Known rows, with every way that one mark hangs from another
Z(D(U(W)) Y(Q)): [ -1  26 -24 -87  -8  37  25 -24  15  19 -23   9 -13  -5  -1 -15  20 -39
  30 -13  37  43  89  33  42  18 -18   2  25 -18   0  19  30   5  43  37
  43   0 -34 -29   4]
S(Q(L(V) Y(Z))): [ -1 -11  -2  53  -6  -8   1  -7  37 -74   8 -14  -4 -50  18  10  23  11
   1   3 -28 -42 -48  -3  12 -12 -26   0 -71  67 -58 -20  20  12  35   6
   8  -1  29 -33 -13]
Q(L Y(Z)): [-15 -53 -16  56  -6  -2   4  28 -21 -60  35 -17  20   7   5 -10   5   7
   6  20   5 -54 -28  11   1  11 -17  -5 -25   2 -66   9   4  17  15  -7
 -31  -3  11  18 -26]
U(W): [-27   9 -33 -27  16  19   8  23 -16 -22 -32  12  -9  17  -5  -2  34  -4
  14 -58 -19  17  41  -3 -12 -11  25 -36 -16 -32  14  22 -39 -43 -38  28
 -19  14 -30 -13   0]
W(U(D)): [ -4 -11 -10  -4  25  -5 -33  -7 -55  48  -8  25 -10  15  -4  32  -8 -21
 -12 -18   0  15  19 -14   1 -31  50  -1 -29 -10  40  23 -49  -3 -48  -5
 -18  14  19 -13  44]
Y(Q(L(V))): [ 12  24  25 -28  11  20   7 -45  61 -26 -13   5   4 -12 -34   2   1   3
  -8 -43 -18   4 -44 -21  14  12  -1  12 -25   6 -34  16  -7  -4  32  10
  28  10   4 -26   3]
Q(L(V)): [  0   7  -8   6  26  -4  -7 -26  54 -25   6  -6   6  -3 -45  -6   8  18
   1 -35 -41 -12 -42 -35   9   0   8  12 -22  16 -38  30 -27 -25   6   0
   9   8  18  -9  11]
S(Q(L(V) Y)): [ 19   7   6  28   2  13  -1  -6  59 -75   7 -17  -4 -59  -5  13  61  36
  -9 -22 -42   2 -44 -28  19 -18   0  -3 -58  59 -31  -6  -1   6  35  15
   9  -2  22 -20   0]
W(U(D(Z(Y)))): [-12  15 -11  42  21 -27  -8 -27 -21  53  10   7  22  42  -2   6 -28 -32
   2   7  13   8   8 -11   5 -22  30   4  20 -26  45  15  -7  19 -19  -2
  10  32  36   8  27]
Z(D W(U)): [ 31  12   3  -8 -23 -12 -23  12 -31  71  -8  13 -27 -23   3  18  -5   5
 -28  -3 -38  12 -33 -23 -19 -19  40   1   4  26  66  -4 -11  -2  -8 -30
 -30 -15  -8  13  37]
V(L): [ 17 -13  26 -22   5  22   4  24  18 -41  -3  17   9  32 -21  11  54  15
 -30 -13 -18  16  -7  -3  -4 -20  11 -42 -10  27  23   7 -49 -35 -87  18
 -34  22   9  -3  -9]
Q(L(V) Y(Z(W))): [-16 -27  -7  49 -21 -11 -18  14  17 -49  31  -1 -17 -38  -8  -2 -24   9
 -16  19 -36 -54 -74 -19 -11  12  -4  16 -12  44 -66 -15  12  15  25 -26
 -23 -13 -10   8 -31]
D(U): [ 20 -50 -17 -24  38   5 -10   2  -7 -16 -29  -1  12  21   0   4  42  33
  13 -26  13  29  59  13  -2 -15 -10  -1  -6   6 -17  29 -48 -53 -55  29
  10 -20   2  -6   7]
D(U Z(W)): [  4 -34   8  18  14 -25 -16  -2 -10   1 -20  -2   8  21   7 -18   2  51
   2   3  13  10  33   8 -40 -14 -18   0  15 -19   4   5 -41 -43 -58  10
   4 -22 -30  31 -13]
D(U Z(W Y)): [  2 -21 -15  18  19 -14   3   6  20   7   4 -11  24  30   1 -19   3  41
   6  35  18  12  36   0 -12  -1 -14   9  48  -9  -3  -3 -10 -21 -30  22
  15 -23  -6  31 -13]
Z(W): [  4  -4   3 -10  10   5 -13  41 -11 -10  -2   0  -5   2  -4  13  24  39
 -15 -14 -29  24  -7 -20 -32  -7  27 -19   2  -2  19  -9 -38 -37 -44  -9
 -37 -14 -12  17  -3]
Q(L(V) Y(Z(D))): [  3 -17  -8  38 -33 -29   1 -19  29 -28  21  -3  -5 -48 -25 -36 -10 -33
   3   4 -30 -58 -61   1  24   4 -48  19 -17  44 -65  17  36  16  68 -34
   2  -5  14   1 -12]
D(U(W) Z(Y(Q))): [-16   6 -15 -29   8  21  34 -32  18  -3 -36   3  13  42  12 -31   9 -18
  30 -15  50  31  84  33  12   4 -27  -5  25 -57  -6  13  15  -7   3  63
  44  13 -37 -10 -25]
S(Q(L Y(Z))): [  2 -32  -3  46   5   3  14  34  -7 -74  17 -29  11 -28  34  18  33  25
   5  19  -1 -41 -21  18   5  -2 -17 -17 -68  37 -38 -25  14  19  17   4
  -6  -7  28 -10  -8]
Z(D W): [ 19  23   9 -28 -12 -10  -8  27  -8  23  -4  -4 -19 -29 -18  -7  19  16
 -11 -11 -36  10  -9  -9 -17  -4   6  -9  18   4  34   0 -10 -25   0 -35
 -22 -16 -13  26  12]
L(V): [ 15   7  -4  -2  14  -9  -7 -17  43 -30 -28  17   3  -1 -26  -3  25   9
  -4 -52 -44  22 -16 -30  -1 -23   2  -5 -12  28  -7  20 -34 -44 -23  19
   3   8  21 -23  -1]
D(U Z(W Y(Q))): [ 14  -6  24 -16   1   9  17 -16  27   6  -8  -5  14  21  13 -15  -1  30
   1  27  43  34  35  17 -10  15 -19  15  51 -21   3 -15  16   4  -4  28
  38 -14 -21  10 -23]
Z(D W Y): [ 15  36 -11 -18  -7   3   8  30  18  23  31  -9  -8 -16 -17  -7  14   6
  -3  23 -34  23  -7 -17   9  19  13   3  50  16  34  -9  19   0  23 -20
 -12 -15  11  24   7]

Rows
[ 16  29  34   3   1   4  43 -16  32 -19 -12  -8  45  42   0 -30  12   1
  15  -8  20  24   3   7   7   6 -27 -19  31 -41  14  -5  18   1  18  35
  19  30  22   6 -22]
D(Z(Y(Q)))
[ 10 -30   4  43 -12  -5   8  32 -15 -79 -20 -18   4 -21  53  14  49  13
   5   6  -8 -10   5  25  -5 -25 -33 -37 -60  43 -13 -35  10  -5  -8  17
 -17  -2  32 -29 -19]
S(Q(Y(Z)))
[  9  38  11 -24  14  33  26 -42  90 -24  20  -6  18   2 -35  -2   4  -4
   2 -13 -17  11 -41 -29  46  31   7  20  15  11 -34   9  19  18  60  24
  37  17  24 -32   5]
Z(Y(Q(L(V))))
[ 22 -71 -18  15 -25 -27  -3   3 -31 -18 -12  -4   2 -23  19 -34  23 -17
  17  22  32 -20  40  52   8 -16 -73   4   2  34 -53  18  15  -4  12  -2
   0 -32   1   8 -21]
Q(Y(Z(D(U))))
[  9  -7  -4  14 -37 -31 -27  19 -53  70 -12  15 -31 -14  22  17 -40 -13
 -21  18 -21 -35 -32  -3 -22  -7  14   5  -4  43  46 -14  10   9  -2 -38
 -28 -19  -3  -4  26]
Y(Z(D W(U)))
[-32 -19 -12  19   7 -18 -45  15 -80  65   5  21 -31   4  20  42 -68 -28
 -21  16   7 -27   4   1 -28 -11  46  12 -28  11  34 -18 -23  14 -49 -39
 -27  -3  -8 -13  30]
Y(Z(W(U(D))))
[ -9 -17  25  -7   6  14  19  -2  -4 -23  -1 -11  19  18   8   9 -31  -4
   4  -4  23 -35 -18  20   7  33 -16   5 -31 -17 -39   1  13  13  19   1
   2   6  10 -16  -8]
Y(Q(L) Z)
[-19 -46 -12  45 -29 -18 -43  24 -92  28  14  21 -38 -13  34  31 -40 -32
 -25  32  11 -28  -8  -3 -26 -24  31   9 -19  13  12 -24  -7  38 -28 -40
 -48  -7 -13   9  -1]
Q(Y(Z(W(U(D)))))
[-27  27  -4  14  19 -17  -1   7  -5  29  36  -9  10  15 -16  -9 -31   0
   8  23  12  12  10 -10  -8   3  13  -4  43 -45  28 -12  -3   4 -18 -22
   0  10   9  38  -1]
U(D(Z(W Y)))
[ -5  -4 -42 -60  12   6  -6 -12 -13  24 -35  14 -23  -8 -10 -17  30 -12
  33 -36   9  17  86  24   8 -13 -18  -4  -6 -16  -1  46 -13 -38 -11  16
  15 -15 -43  -9  14]
Z(D(U(W)))
[-27  -7 -49   2  22  -2  19 -18  15  -3 -15   3  23  55   2 -34  20   3
  32  -6  28  14  80  21   1  -4 -14 -11  24 -40  -7  27  -5 -27 -22  54
  34   4 -25   4 -19]
D(U(W) Z(Y))
[ 14 -14 -10  29   0   3   0  -9  44 -63  19   1   8 -27 -32 -15  36  13
  -6 -24 -38  -6 -54 -28  13 -12  -2   9 -18  29 -58  23 -16   0  24   6
  -9   5   2  11 -18]
Q(L(V) Y)
[-19 -43  -4  44 -21  -3  -8  51 -25 -43  45 -18  -7 -12  14   2  -8  18
 -13  37  -5 -51 -42  -2 -24  17   3  -1 -10  11 -44 -19   8  24   9 -34
 -40 -17 -16  32 -31]
Q(L Y(Z(W)))
[-19  -3  23 -14 -12   5 -34  -9 -72  62 -15  26 -39  -6  32  46 -75 -43
 -23  10  31 -10   2   4 -21   0  36  15 -25  -6  40 -34  -1  36 -26 -30
  -8   8 -20 -28  24]
Y(Q Z(W(U(D))))
[  5  30  21   8   5  -4  10 -45 -14  53  -3  12  18  37   8   3 -33 -42
   1   8  40  24   7  -6  15 -15  19  11  15 -42  48   3  15  39   9  13
  25  37  16  -3  17]
W(U(D(Z(Y(Q)))))
[ -1  27   3  34   5 -13  12  23  19  -4  19 -12  30  32  -3 -24   1  31
   0  17 -14  10 -13 -16 -18   5   7 -13  50 -18  27 -19   0 -12 -13   2
  -9   0  10  34 -15]
D(Z(W Y))
[  0  -6  28 -19 -23  10   3  21 -21 -13 -24   6 -14   3  23  11 -25   3
 -12   1   7  -8  -6  13 -30  22  -7  -7 -11  -4   4 -40   9  -7 -12  -7
 -18  -4 -11 -16 -21]
Y(Q Z(W))
[-24 -21 -26  -7  23 -16   2 -14 -16  -5 -48  13   4  38   1 -35  16   8
  30 -38  26   5  76  25 -19 -22 -20 -15  -9 -52  -8  36 -34 -44 -50  47
  15  -2 -46   6 -16]
D(U(W) Z)
[ 12  19   7 -24  25  47  32   0  44 -23  34 -27  33  23 -15   7  12   9
   4   6   9  18 -15  -8  35  41  10   1  14 -18 -15  11  11  24  43  20
  18  12  25  -8   9]
Z(Y(Q(L)))
[-12   9  25  -2  -1   5   8 -38  41 -27 -16   6  -3  -4 -14   0 -41 -20
   5 -21   2 -38 -46   0   9  25 -22  21 -34  16 -54   3  14  -2  34   8
  24  16  13 -35  -6]
Y(Q(L(V)) Z)
[ 23  26 -12  -1 -23  -4  -6  16  -6  74  19   0 -17 -11   3  19  -1  -6
 -26  24 -35  15 -27 -35   4  -2  43  10  38  40  62  -7  19  20  21 -23
 -18 -12   7   9  39]
Z(D W(U) Y)
[ -5  28  11 -28  -1  35 -13  -5 -29  61  19  15 -27   2  13  49 -35 -30
 -20  23  20  40   5 -24  11   9  61  16  18  -6  59 -24   8  49  -4  -8
  -1  10   1 -16  32]
Z(W(U(D)) Y(Q))
[-29  12  15  12  21 -28 -21  -4 -37  27   0   2  -4  -1 -11 -10 -35  10
   6  -8   7   4   5  -3 -34 -15  13  -3   4 -54  29  -4 -37 -21 -45 -37
 -13   3 -18  43   0]
U(D(Z(W)))
[-50  61 -11 -31  12  16  27 -29  -3  17 -10  14   4  21  -8 -18 -25 -63
  35 -22  44  29  54  16  17   4  -3 -15  13 -93  24   2  21  16  10  23
  31  46 -21  -3 -17]
U(D(Z(Y(Q))) W)
[  2 -38  -6 -18  -7 -22 -22  10 -30  43 -17  -1 -22 -16  16 -13 -29   6
   6  28  11 -30  42  38 -15  10 -35  19   7  21 -18   3   5 -23 -16 -24
  -1 -41 -15   6   7]
Y(Z(D(U) W))
[-11  17 -24   2  21  11 -29  13 -35  62  37   9 -18  13   0  48 -27 -19
 -23  29 -10  22   7 -37   2  -7  75  13  19   7  52 -11 -20  32 -30 -21
 -17   3  10  -3  39]
Z(W(U(D)) Y)
[ -7  -1   2  34  19 -37 -20 -28 -47  54 -18  17  10  28  -3   1 -27 -15
  -2 -21  17  -4   4  -4 -16 -41  22  -3 -20 -36  46  20 -35   3 -45 -11
  -6  22   5  10  22]
W(U(D(Z)))
[ 22  64  18 -40  -9  20  28 -54  94   2  23  -3   9 -29 -43 -16  -5 -25
   5  -9 -23   5 -44 -18  58  33 -19  27  30  21 -20  20  46  26  96   0
  45  13  27 -19  18]
Z(D Y(Q(L(V))))
[ 15  25  12 -37  -6  42  20  21  22 -12  10  -7   1   3   2  15  13  16
 -12  13  -5  46   0 -12   0  24  24  -6  34 -12  25 -30  15  11  13  16
  -5  -1   2  -6  -7]
Z(W Y(Q))
[ 18   6  26 -33 -24  -8  16  -6 -10   6 -34   7   1 -11   6 -20 -16 -34
  11 -11  12 -13   1  40   7  15 -50 -11  -8  -1  -1  -3  29  -2  29 -10
   8   9  18 -21   0]
Y(Q Z(D))
[ 20 -11   4  22  12  21  12  27  16 -74  20 -35  17 -35  13  25  77  47
  -4   2 -15  -2 -19  -4   8 -13   8 -23 -61  26 -19  -7  -8  10  18  12
 -13  -9  20   3   5]
S(Q(L Y))
[ -6  16  30 -31 -29   8   9   7  -7  27  19 -10 -14 -31   2  -5 -49  -8
  -6  20   7 -49 -41  16   0  41 -18  13   4  -8 -13 -19  41  27  59 -47
  -8 -17 -25   7   4]
Y(Q(L) Z(D W))
[  9 -31 -18  21  32 -17  15 -17  24  -8  -8 -10  48  53   3 -31  24  29
  21  12  29  19  51  20   2  -6 -36  -2  38 -12 -14  25 -13 -26 -27  38
  29  -1  18  11 -12]
D(U Z(Y))
[ 14 -26   1  22 -47 -21  -8  39 -38 -13   3  -2 -22 -42  11 -19   0 -18
  -6  28  -9 -28 -19  16 -18  -4 -30  -8  11  24 -10 -20  28  10  18 -36
 -41 -23 -16  30 -30]
Q(Y(Z(D W)))
[ 25  49  23 -52 -24  25  20  12  27  26  10  -7  -6 -27  -8  -6  10  -8
  -5  17 -10  35  -7  -3  15  26  -1   1  49  -3  37 -21  45  17  47 -10
   3  -8   0   5   2]
Z(D W Y(Q))
